Each row was made from one path, in order. Every step used is in the known rows, and no mark comes twice. Write each row's path.
Known rows
L D A B Z: [-1.78  0.00 -0.22  1.24 -2.51  0.54  2.02 -0.24  0.55  2.19  4.22 -4.07
  2.88 -0.69 -4.91  4.01 -0.38  0.64  1.35  0.40  4.39  1.22  0.35 -1.82
 -2.19 -4.73]
Z D K X: [-2.98  3.57 -1.37 -0.22 -2.50  0.81  0.70 -1.75  1.92  1.81  0.12 -4.03
  0.15 -0.15 -2.24 -0.36  0.88 -0.26 -0.46 -2.15  1.42 -1.28 -0.32 -1.13
  5.86  3.13]
V B: [-1.00  0.62  1.19  1.51  0.84 -0.45 -1.73 -0.94 -2.53  0.45  2.91  1.33
 -1.00 -0.84 -0.65 -1.00  2.82 -1.06 -0.73  0.36 -1.02 -0.85 -0.15 -4.32
  2.22 -0.51]
D Z B K: [ 0.00 -0.09  4.58  1.19 -0.90  0.91 -0.10  0.37  0.18 -1.68 -0.13 -2.80
 -0.86  1.62 -0.63  0.45  6.15  1.98  1.67 -1.12  0.39  0.95  0.55 -0.23
  2.01 -1.03]
Z D A B K: [-1.67  1.20  0.76  2.05 -3.77  0.37 -2.49 -0.67 -0.56  2.64  0.57 -3.89
  1.86 -0.61 -3.21  0.19  2.02  0.27 -0.12  0.75  3.73  1.45 -1.56 -1.28
  1.64  0.33]
V D Z B: [-2.05  0.10  2.42  1.37 -1.33  1.66  0.00 -1.41 -1.55 -1.00  1.70 -3.43
 -0.09  1.72  0.68 -1.34  4.17 -0.96 -5.09 -1.24  0.92  0.28  1.18 -1.46
  2.15  0.61]
D A B K X: [-0.33  3.02 -0.62  1.75 -7.59  0.20  1.77 -0.66 -0.67  1.05  3.68 -0.52
  1.76 -0.65 -4.30  0.99  1.02  0.83  3.95  3.18  3.01  1.69 -0.41 -0.73
  0.79 -2.71]
L D Z B A: [-3.08 -1.23  3.17  0.72  0.98  1.09  2.04 -1.83 -0.09 -2.04  0.11 -5.00
 -0.35  2.28 -2.08  1.52  3.05  0.09 -1.37 -1.52 -0.07 -0.54  1.23 -2.51
  0.97 -1.32]
D Z: [-1.63  0.20  0.61  0.33  1.91  0.50  0.52 -0.08  0.20  0.26  2.30 -0.76
 -0.80  0.11 -0.10  1.60  4.30 -2.01 -1.49 -2.42  0.26 -0.10  1.95 -0.58
  2.39 -2.80]
A B: [-0.92  0.73 -0.04  1.59 -0.23 -0.29  0.20  0.14 -1.01  3.31  2.17  2.06
 -0.51 -0.63 -3.33 -0.27  2.13 -1.11  0.53 -0.22  1.42  0.79  1.17 -2.21
  2.22 -2.44]
B K X: [-0.48  2.99 -0.27  0.67 -2.49  0.17  1.07 -0.13 -0.13  0.16  1.14  1.73
 -0.70  0.02 -2.84  2.23  2.10  0.85  4.60  1.74  0.37 -0.03  0.53 -0.18
  2.78  0.37]
Z B A: [-2.36  0.77  3.58  1.76 -0.80 -0.84  0.80 -1.67 -0.76 -1.33  1.09  2.18
 -1.10  2.42 -1.65  1.28  2.35  0.55 -0.60 -0.42 -1.84 -2.51  1.08 -3.29
  2.70  1.88]
A B Z D: [-0.85  0.52  0.16  1.19 -2.60  0.23  0.43 -0.14  1.34  5.03  2.06 -2.19
  0.47  0.14 -3.37  2.16  1.27  0.67 -1.83 -1.47  3.34  0.30 -0.22 -0.43
  2.11 -1.70]
V D: [-2.03  1.70 -1.12  1.02  0.79  0.29 -1.14 -0.53 -2.59  1.06  1.23  1.25
  0.05 -0.15 -1.21  0.84  2.51 -2.87 -3.98 -0.21  0.17 -0.41  1.71 -2.12
  2.95  1.99]
B K: [-0.61  1.51  1.21  0.77  1.33 -0.29 -1.60  1.42 -0.92  0.23 -0.38  1.82
 -1.08 -0.34 -2.25  2.53  4.07  0.39  2.47  0.25  0.08 -0.34  0.63 -0.62
  2.57  0.40]
D Z B: [-1.66  0.04  3.38  1.22  0.17  0.79  0.63 -1.54  0.13 -0.82  1.99 -1.84
 -0.87  1.43 -0.10 -1.00  4.19  0.18 -0.44 -2.01 -0.04  0.25  1.40 -1.71
  2.13 -1.32]
M D A B K X: [-1.19  2.08 -2.50  2.10 -7.36  0.82  2.24  1.29 -1.16 -0.37  2.75 -0.36
  1.11 -1.85 -4.56  0.30  0.73  0.20  4.30  2.35  2.66  1.47 -0.98 -0.30
 -0.15 -3.04]
L D: [-3.08  0.64 -0.39  0.46  4.20  0.08 -1.11 -0.99 -0.60  1.48  0.36 -1.08
 -0.10 -1.16 -3.66  1.34  1.17 -2.29  1.53 -0.78  1.09 -0.26  1.71 -2.95
  1.10  0.59]
A D K: [-1.73  1.68 -0.17 -0.10  1.42 -1.06  0.57  0.27  0.26  2.16 -1.22 -4.30
  2.00 -1.05 -1.68  1.45  4.87 -1.49 -0.50 -2.35  0.67 -0.42  2.18 -2.15
  4.18 -0.97]
X K: [-2.30  1.64  2.79  1.24  0.47 -0.30  0.09  0.51 -0.55  1.74 -1.55  2.10
 -0.17 -1.23 -1.10  1.44  1.79 -0.18  3.22 -1.41 -1.28  0.65  2.39 -2.99
  2.77  1.08]
L D Z B: [-2.81 -0.88  2.54  1.03  1.62  1.70  0.32 -1.69  0.11 -0.45  0.39 -5.75
 -0.27  0.40 -1.66 -0.72  3.37 -0.39  0.69 -2.04  0.87  1.16  1.43 -2.44
  0.40 -1.09]
M D: [-2.49  0.69 -1.60  1.17  2.20 -0.20  0.07  1.86 -1.18  0.10  0.98  3.08
 -1.11 -2.10 -2.42  0.73  2.07 -2.64  0.86 -1.75 -0.59 -1.12  0.98 -1.59
  1.69  0.07]
B V: [-1.72 -1.78  0.25 -0.63  0.05 -1.20 -0.41  0.32 -0.70  0.86  1.18  4.49
 -0.84  1.34 -3.48  3.27  3.32 -1.08 -1.98  0.57 -1.60 -0.74  1.30 -2.96
  2.22 -1.33]

Which path is each row?
[-2.84  0.96  0.78  0.81 -1.82  0.00 -0.39 -1.84  1.55  1.70  3.72 -3.35
  1.88  0.40 -1.87  3.96  0.62  0.19 -2.17 -1.37  2.11 -1.64  0.14 -0.77
  1.32  0.80] => B Z D A
[-0.19  1.42  3.15  1.06 -4.87  1.66  2.23 -1.03  0.76 -1.82  1.39 -2.83
 -0.85  1.38 -1.10  0.02  4.30  2.85  3.61  0.43  0.65  0.77  0.28  0.56
  2.17 -1.33] => D Z B K X
[-1.65 -0.03 -0.24  0.65  1.87 -0.61  1.04 -0.99 -0.36  1.13  0.52 -4.56
  0.93 -0.40 -0.73  1.89  5.82 -2.40 -1.60 -2.33  0.75  0.71  2.95 -1.04
  2.15 -4.30] => A D Z
[-1.70 -0.37  0.75  1.59 -0.18 -1.84  0.43 -1.18 -2.44 -0.23  0.52 -2.15
  0.57  0.00 -0.77  1.69  4.41 -1.70 -2.66  0.85 -1.74 -1.70  1.10 -4.40
  2.43 -1.94] => V B A D
[-1.51 -0.54 -0.92 -1.64 -2.01  0.46 -0.31  1.64 -1.33  0.54 -1.04  0.20
  0.92  1.67 -2.64  2.90  4.04 -1.41 -7.03 -0.07 -0.20 -0.61  0.48 -2.71
  4.24  0.47] => B V D K
[-0.77  0.44  1.71 -0.14 -1.60  0.89 -0.45  0.53  1.56  1.70  0.88 -5.84
  1.16 -0.39 -0.13  1.16  2.91  1.76 -3.19 -2.34  1.46 -2.01 -1.62 -2.34
  4.23  0.31] => V B Z D K
[-2.11  0.60  0.11  0.86  0.86 -1.90  1.47 -1.16 -0.91  0.77 -0.52 -0.92
  0.78  0.33 -1.95  4.08  3.65 -2.05 -1.56 -0.68 -1.16 -1.94  2.78 -2.15
  2.95 -1.07] => B A D
[-1.55 -1.62  2.11  0.51 -3.65 -0.04 -1.42 -0.72 -2.49 -0.63  0.61  2.20
  0.16  2.89 -2.25  0.42  3.38 -0.42 -5.40  1.75 -0.71  0.34  1.08 -3.98
  2.00  1.93] => Z B V D
[-1.35  0.30  1.31  1.21  0.12 -0.92  0.35 -0.69 -2.16 -1.28  2.30  1.83
 -1.08  0.49 -0.40  1.28  2.51 -0.90 -2.87  1.08 -2.13 -2.48 -0.01 -3.74
  2.81 -0.53] => V B A
[-1.36 -0.68  2.61 -0.54 -3.84  0.49 -0.61  0.44 -1.08 -0.63 -1.25 -0.57
  1.05  2.90 -2.31  0.55  4.42  0.58 -6.01  0.16 -0.35 -0.32 -0.07 -3.81
  4.02  2.05] => Z B V D K
[-2.89 -1.67 -0.28  0.90 -5.38 -0.47 -1.97 -1.58 -0.42  3.33  2.23 -1.16
  1.92  1.23 -4.56  0.93  1.31 -0.99 -4.55  1.25  2.15  0.90 -1.10 -3.31
  1.09 -1.77] => Z D A B V
[-2.44 -3.64  2.97 -0.74 -0.79  1.29  0.34 -1.11  0.04 -0.86  0.32 -3.83
 -0.34  2.49 -3.12  1.35  4.14  0.53 -1.62 -0.74  0.07  1.52  0.98 -3.64
  0.10 -3.06] => L D Z B V
[-2.03  2.81 -0.63  1.73 -7.75  0.69 -0.40 -1.93 -0.11  2.45  2.05 -4.06
  1.63 -0.18 -4.13 -0.36  0.30  0.72  1.81  1.97  4.11  1.54 -1.72 -0.42
  1.94  0.04] => Z D A B K X
[-2.33 -0.35  2.67  1.12 -2.04  1.23  2.07 -1.36 -1.77 -2.59  0.89 -2.48
 -0.13  3.30  0.58  1.19  4.21 -0.64 -6.70 -0.86 -0.28 -1.30  0.89 -1.38
  3.00  0.41] => V D Z B A
[-2.41 -0.60  0.20  0.09  0.72 -0.88  2.99 -0.55  0.16 -0.33 -0.05 -4.42
  0.90  1.32 -0.35  4.26  5.66 -1.99 -3.49 -2.00 -0.65 -1.08  2.71 -0.58
  2.49 -4.38] => B A D Z
[-1.48 -1.85  3.42  0.96 -1.98 -0.46 -0.71 -0.67 -0.87 -0.19  1.12  3.44
 -0.77  2.67 -2.90  1.12  3.28  0.54 -1.00  0.82 -1.44 -0.26  0.75 -4.12
  1.98  0.36] => Z B V
[-2.18 -0.75  1.62  1.40 -0.24  1.17  1.05  1.01 -0.28 -1.92  1.43 -1.52
 -0.98  0.13 -0.57 -0.95  4.06 -0.76 -0.45 -2.64 -0.16 -0.19  0.82 -1.33
  0.92 -1.71] => M D Z B
[-0.44 -0.98 -1.07 -0.60 -4.72  0.62  0.76  2.15 -1.52  2.51 -0.88 -0.60
  0.88  1.07 -4.25  1.50  4.21 -0.65 -6.65  0.81  2.19  1.47 -0.36 -2.74
  3.69 -2.31] => A B V D K
[-1.28 -1.48  1.05  0.40 -0.31 -1.03  1.94 -0.87 -1.93 -1.06  0.87 -5.64
  0.77  0.45  0.93  2.06  5.96 -1.72 -4.77 -0.47 -1.28 -1.37  1.31 -2.93
  2.26 -5.14] => V B A D Z
[-2.19  1.58 -1.61  2.06 -3.73  0.52 -0.67 -1.11 -2.97  1.80  3.92 -1.17
  2.42 -0.42 -2.98 -0.33  1.22 -2.45 -3.93  1.24  3.10  1.76  0.33 -2.28
  1.00 -0.72] => V D A B
[-1.97  1.22  3.17  0.83 -1.58 -0.85  1.91 -0.74  0.39 -1.01 -2.50 -4.87
  1.91  1.85 -1.38  1.70  4.89  0.36 -1.58 -2.05 -0.86 -2.21  1.37 -3.33
  4.48  0.82] => Z B A D K
[-2.78 -0.94 -0.96  0.08 -3.51 -0.27 -1.14 -1.25 -2.52 -0.85  2.58  1.47
  2.02  1.47 -2.73  3.41  2.14 -2.14 -6.68  2.04  0.38 -0.09  0.45 -3.16
  0.87  0.13] => B V D A
[-3.02  1.02 -0.59  2.14 -2.50 -0.18 -2.14 -2.33 -0.96  3.66  2.60 -3.22
  1.87 -0.34 -3.28 -1.19  0.29 -1.69 -2.37 -0.49  3.42  0.93 -0.68 -2.59
  1.72  0.20] => Z D A B
[-1.29 -3.41  3.42  0.53 -2.72 -0.88  1.10 -0.98 -0.05  0.03  0.04 -4.21
  1.05  2.48 -1.72  1.85  6.72  0.04 -2.64 -0.93 -0.21  1.26  2.36 -2.98
  1.44 -4.70] => A D Z B V
[-1.78 -1.64 -0.12  0.60 -4.95 -0.90  0.04 -0.16 -1.27  1.31  3.69  2.15
  1.60  1.04 -4.74  2.15  2.00 -0.89 -2.15  1.79  1.29  1.25 -0.14 -3.52
 -0.02 -4.24] => D A B V
[-0.44 -0.54  4.14  1.27 -0.95  0.05  0.14  0.01 -0.26 -0.52 -1.57 -7.05
  0.75  0.95 -0.26  0.75  7.61  1.28  1.69 -1.08  0.88  1.68  1.65 -0.70
  1.81 -2.86] => A D Z B K
[-2.02  3.25 -1.04 -0.60 -4.41  1.13  3.21 -1.01  3.57  2.30  1.31 -4.99
  0.90  0.32 -2.38  2.89  0.58  1.88 -0.50 -2.19  1.82 -1.96 -0.16  0.49
  4.36  1.01] => B Z D K X
[-2.86  2.81 -2.30 -0.86 -0.50  1.41  2.19 -1.05  1.26  0.73  0.13 -4.36
  1.09 -0.90 -4.28  0.67  0.62 -0.51  2.73 -1.17  1.43 -0.30  0.86 -2.00
  3.08  0.45] => L D K X
[-2.10  1.32 -0.12 -0.16  0.36 -1.10  2.28  0.50  0.61  0.38 -2.36 -3.53
  1.78  0.62 -2.00  3.97  4.31 -1.37 -2.13 -2.35 -0.95 -2.33  2.12 -1.97
  4.83 -0.92] => B A D K
